Each row was made from one path, in order. Every step used is in the known rows, and no mark comes twice. Write each row's path.
Known rows:
rido/nifeb/salap: [-2.72 -1.02 -2.73 -2.09 -1.12  1.36  0.15 -1.13  1.95 -1.30  0.51  0.91
 -0.26 -1.18 -2.84 -0.22  0.44 -0.69  5.64]
popo/nifeb/zeziv: [-2.66 -1.08 -2.87 -0.59  0.19 -0.98  0.80 -1.78  1.89 -0.89  0.82 -2.19
  1.11 -0.26 -3.40 -0.05 -1.70 -0.25  2.82]
salap/vori/popo/nifeb/zeziv: [-2.13 -2.08 -2.14 -0.58  0.16 -0.51 -0.29 -1.49  1.63 -0.65  0.46 -0.79
  3.27  1.11 -4.26  0.11 -0.73 -0.46  1.48]
foza/rido/nifeb/salap/vori/zeziv: [-3.21  0.20 -2.48 -1.88 -0.41  1.53  0.89 -0.88  2.06 -2.26 -0.45  2.77
  3.53  1.74 -5.46  0.01  0.12 -0.90  4.14]
vori/rido: [-2.89 -3.05 -2.12 -1.19 -0.76  1.28  0.53 -1.30  2.72 -0.22  0.26 -2.23
 -2.26 -1.00 -3.39  0.45  1.08 -1.40  3.87]
popo/nifeb/zeziv/vori: [-2.17  1.37 -1.93 -0.23 -1.89  0.66  0.81 -1.05  2.56  0.35  0.09 -2.06
  1.15  0.17 -4.15  1.00 -2.33 -0.44  3.27]
rido/nifeb/zeziv: [-2.92 -0.43 -2.34 -1.38 -0.53 -0.20  0.65 -1.05  2.12 -0.78  0.56 -2.13
 -1.13 -2.05 -4.63  0.59 -2.09  0.10  4.05]
zeziv/foza/rido/nifeb/salap/vori: [-1.90 -0.67 -2.21 -2.60 -2.38  1.90  0.68 -0.66  1.21 -0.34 -0.24  2.84
  2.64  2.21 -4.52 -0.22  0.55 -1.64  5.08]
popo/nifeb/zeziv/vori/salap: [-2.14  1.90 -1.55 -1.29 -0.82  0.08  0.08 -1.45  2.58 -0.27 -1.45 -0.09
  0.25  0.74 -3.84  0.83 -1.73 -1.42  2.86]
rido/nifeb: [-3.02 -1.32 -1.61 -1.65 -2.64  1.98  0.73 -1.66  2.08  0.33 -0.02 -1.56
 -1.75 -0.80 -4.28  0.49  0.26  0.17  4.63]
vori/zeziv/foza/rido/nifeb/salap: [-3.29  1.06 -3.59 -2.45 -1.01  1.50  0.74 -0.02  1.72 -0.90 -0.51  2.08
  1.59 -0.85 -4.22  0.08  0.07 -0.33  5.03]
foza/rido: [-3.01  0.52 -2.47 -1.20 -1.25  1.13  1.00 -1.74  2.93  0.47 -0.26 -0.20
 -1.54  2.65 -2.93  0.37 -0.98 -0.69  3.82]
salap/vori/rido/nifeb/zeziv/foza: [-2.43 -1.71 -2.40 -2.01 -2.19  1.13  1.23  0.39  1.02  0.57 -0.15 -2.41
  1.05 -2.17 -6.18  0.45 -0.96 -0.76  3.63]
salap/vori: [-2.15 -2.82 -0.99 -0.88 -2.09  2.18  1.17 -2.01  2.13 -0.69  0.53 -1.14
  1.21  3.02 -4.01 -0.46 -0.30 -1.61  3.52]
vori/zeziv: [-4.13 -0.99 -2.27 -0.27 -0.28  1.99  1.70 -1.23  2.87 -1.63  0.06 -3.14
  0.83 -0.32 -4.52 -0.18 -1.16 -0.03  2.64]
nifeb/salap/vori/popo: [-1.97 -3.57 -1.44 -0.83 -0.72  2.00 -0.98 -0.90  2.08 -1.08  0.15  0.87
  2.71  2.20 -3.51 -0.40  0.89 -1.39  2.09]
nifeb/salap: [-2.67 -1.62 -2.95 -1.21 -0.23  1.37  0.49 -1.27  2.35 -1.80  0.96 -0.40
  0.17 -0.31 -1.82 -0.87 -0.49 -1.25  4.77]
popo/nifeb: [-2.68 -1.89 -2.20 -0.76 -1.74  1.16  1.03 -2.63  1.81  0.30  0.25 -1.59
  0.90  1.36 -2.51 -0.32  0.74 -0.33  3.11]
zeziv/vori/popo/nifeb: [-2.20 -1.36 -1.40 -0.10 -2.43  1.88 -0.49 -1.65  2.18  1.51 -0.71 -0.77
  2.13  1.78 -3.53  0.72  1.05 -0.05  1.46]
foza/rido/nifeb: [-2.97  0.81 -2.07 -2.17 -2.36  1.36  0.64 -1.62  2.25  1.11 -0.67  0.81
 -2.05  0.97 -4.14  0.96  0.19  0.09  4.85]

Which path is each row?
[-2.40 -2.63 -1.21 -2.40 -2.43  1.68  0.29 -1.35  1.78  0.02 -0.34  0.54
 -1.19 -0.31 -5.48  0.96  2.27 -1.16  4.97]	salap/vori/rido/nifeb
[-2.61 -1.82 -2.92 -2.51 -0.66  1.07 -0.22 -0.81  1.94 -1.33  0.37  1.44
 -0.86 -2.18 -3.22  0.22  1.74 -1.16  5.78]	vori/rido/nifeb/salap
[-2.41 -1.15 -1.53 -0.87 -2.29  2.11  0.45 -0.73  3.17  0.57 -0.34 -2.05
 -1.87 -0.72 -4.12  1.26  0.52 -1.52  4.00]	zeziv/vori/rido
[-2.36  1.25 -0.94 -1.09 -2.01  1.82  0.30 -1.42  3.11  0.03 -1.68 -0.70
 -1.29  1.26 -3.50  0.72 -1.21 -1.66  3.33]	zeziv/vori/salap
[-1.99 -3.52 -1.34 -0.60 -1.72  1.47 -0.41 -2.16  1.43  0.55 -0.22  0.46
  3.40  3.17 -3.80 -0.09  1.98 -0.62  1.31]	salap/vori/popo/nifeb
[-2.38  1.17 -1.45 -0.70 -1.63  1.16 -1.13 -0.02  2.88  1.43 -0.93 -0.19
  0.26  0.38 -5.13  1.89 -1.26  0.29  2.08]	foza/rido/nifeb/zeziv/vori/popo
[-1.68 -2.55 -2.07 -1.54 -1.22  1.24  0.51 -2.02  1.30 -1.64  0.58  2.29
  3.78  3.06 -3.03 -0.97  1.08 -2.04  4.16]	popo/nifeb/salap/vori
[-3.27 -1.39 -2.32 -0.95  0.01  1.87  1.28 -0.99  2.27 -3.03  0.22  0.32
  3.90  1.18 -4.70 -0.74 -0.47 -1.28  3.37]	nifeb/salap/vori/zeziv
[-1.80 -3.52 -2.31 -2.03 -0.66  0.87  0.03 -1.50  1.67 -1.23  0.33  2.11
  1.88  1.12 -3.52 -0.13  2.60 -2.52  4.36]	popo/nifeb/salap/vori/rido
[-2.92 -2.17 -1.81 -2.15 -2.08  1.52  0.25 -1.25  2.15  0.37 -0.27 -0.83
 -2.65 -1.86 -4.63  1.06  1.94 -0.46  4.92]	vori/rido/nifeb
[-2.41  1.87 -1.53 -0.77 -2.44  1.18  0.58 -0.48  2.74  0.47 -0.08 -2.19
 -0.70 -1.25 -5.18  1.47 -2.57 -0.13  4.21]	rido/nifeb/zeziv/vori
[-2.05 -1.13 -2.53 -0.86 -0.92  1.39 -0.79 -1.03  1.97 -0.46 -0.02  1.68
  3.00  0.70 -2.31 -0.13  1.11 -0.84  3.04]	zeziv/vori/popo/nifeb/salap
[-2.38 -0.07 -1.19 -0.33 -1.87  1.56 -1.02 -0.09  2.76  0.87 -0.55 -1.76
  0.32 -0.76 -5.11  1.58 -1.26  0.25  1.85]	rido/nifeb/zeziv/vori/popo
[-3.03 -1.47 -2.83 -1.19 -1.81  2.56  1.96 -0.13  0.94 -0.88 -0.30 -1.02
  5.41  0.30 -5.37 -0.84 -0.01 -0.87  2.56]	popo/nifeb/salap/vori/zeziv/foza
[-3.11  1.03 -3.23 -1.72 -1.23  1.89  1.72  0.00  1.91 -0.34 -0.72  1.10
  3.13  2.09 -4.80 -0.14 -0.94 -1.04  3.37]	nifeb/salap/vori/zeziv/foza/rido
[-2.42 -0.51 -1.28  0.27 -1.26  1.54 -0.84 -0.15  3.02  0.65 -0.28 -2.66
  0.61 -0.17 -4.41  1.16 -1.96 -0.12  1.29]	nifeb/zeziv/vori/popo
[-2.70  0.67 -3.21 -1.23 -1.06  0.37  0.55 -0.21  1.72  1.56 -0.67 -0.51
  1.86  1.13 -4.26  0.55 -1.32 -0.04  1.72]	vori/popo/nifeb/zeziv/foza/rido
[-3.32 -1.70 -2.05 -0.75 -2.41  3.27  2.32 -0.01  1.50 -0.42 -0.39 -3.46
  3.60  0.29 -5.96 -0.53 -1.15 -0.68  2.14]	salap/vori/zeziv/foza
[-3.20 -1.14 -2.52 -1.70 -2.29  2.98  1.86  0.31  1.04 -0.81 -0.39 -1.14
  3.94 -0.72 -6.13 -0.45 -0.32 -0.60  3.36]	rido/nifeb/salap/vori/zeziv/foza
[-2.69  0.63 -3.16 -2.53 -0.91  0.94  0.02 -1.08  2.14 -0.84 -0.04  2.88
 -0.42  0.18 -2.73  0.13  0.37 -0.65  5.82]	foza/rido/nifeb/salap
[-2.64 -1.83 -2.85 -0.60 -1.33  0.84  0.80 -0.06  1.11  1.06 -0.03 -3.68
  2.67 -1.26 -4.52 -0.05 -1.41  0.08  1.27]	vori/popo/nifeb/zeziv/foza
[-2.40 -1.65 -2.11 -2.04 -0.40 -0.49  0.20 -0.86  1.83 -0.93  0.30 -0.56
 -0.40 -1.64 -5.51  0.90 -0.53 -0.86  4.28]	salap/vori/rido/nifeb/zeziv
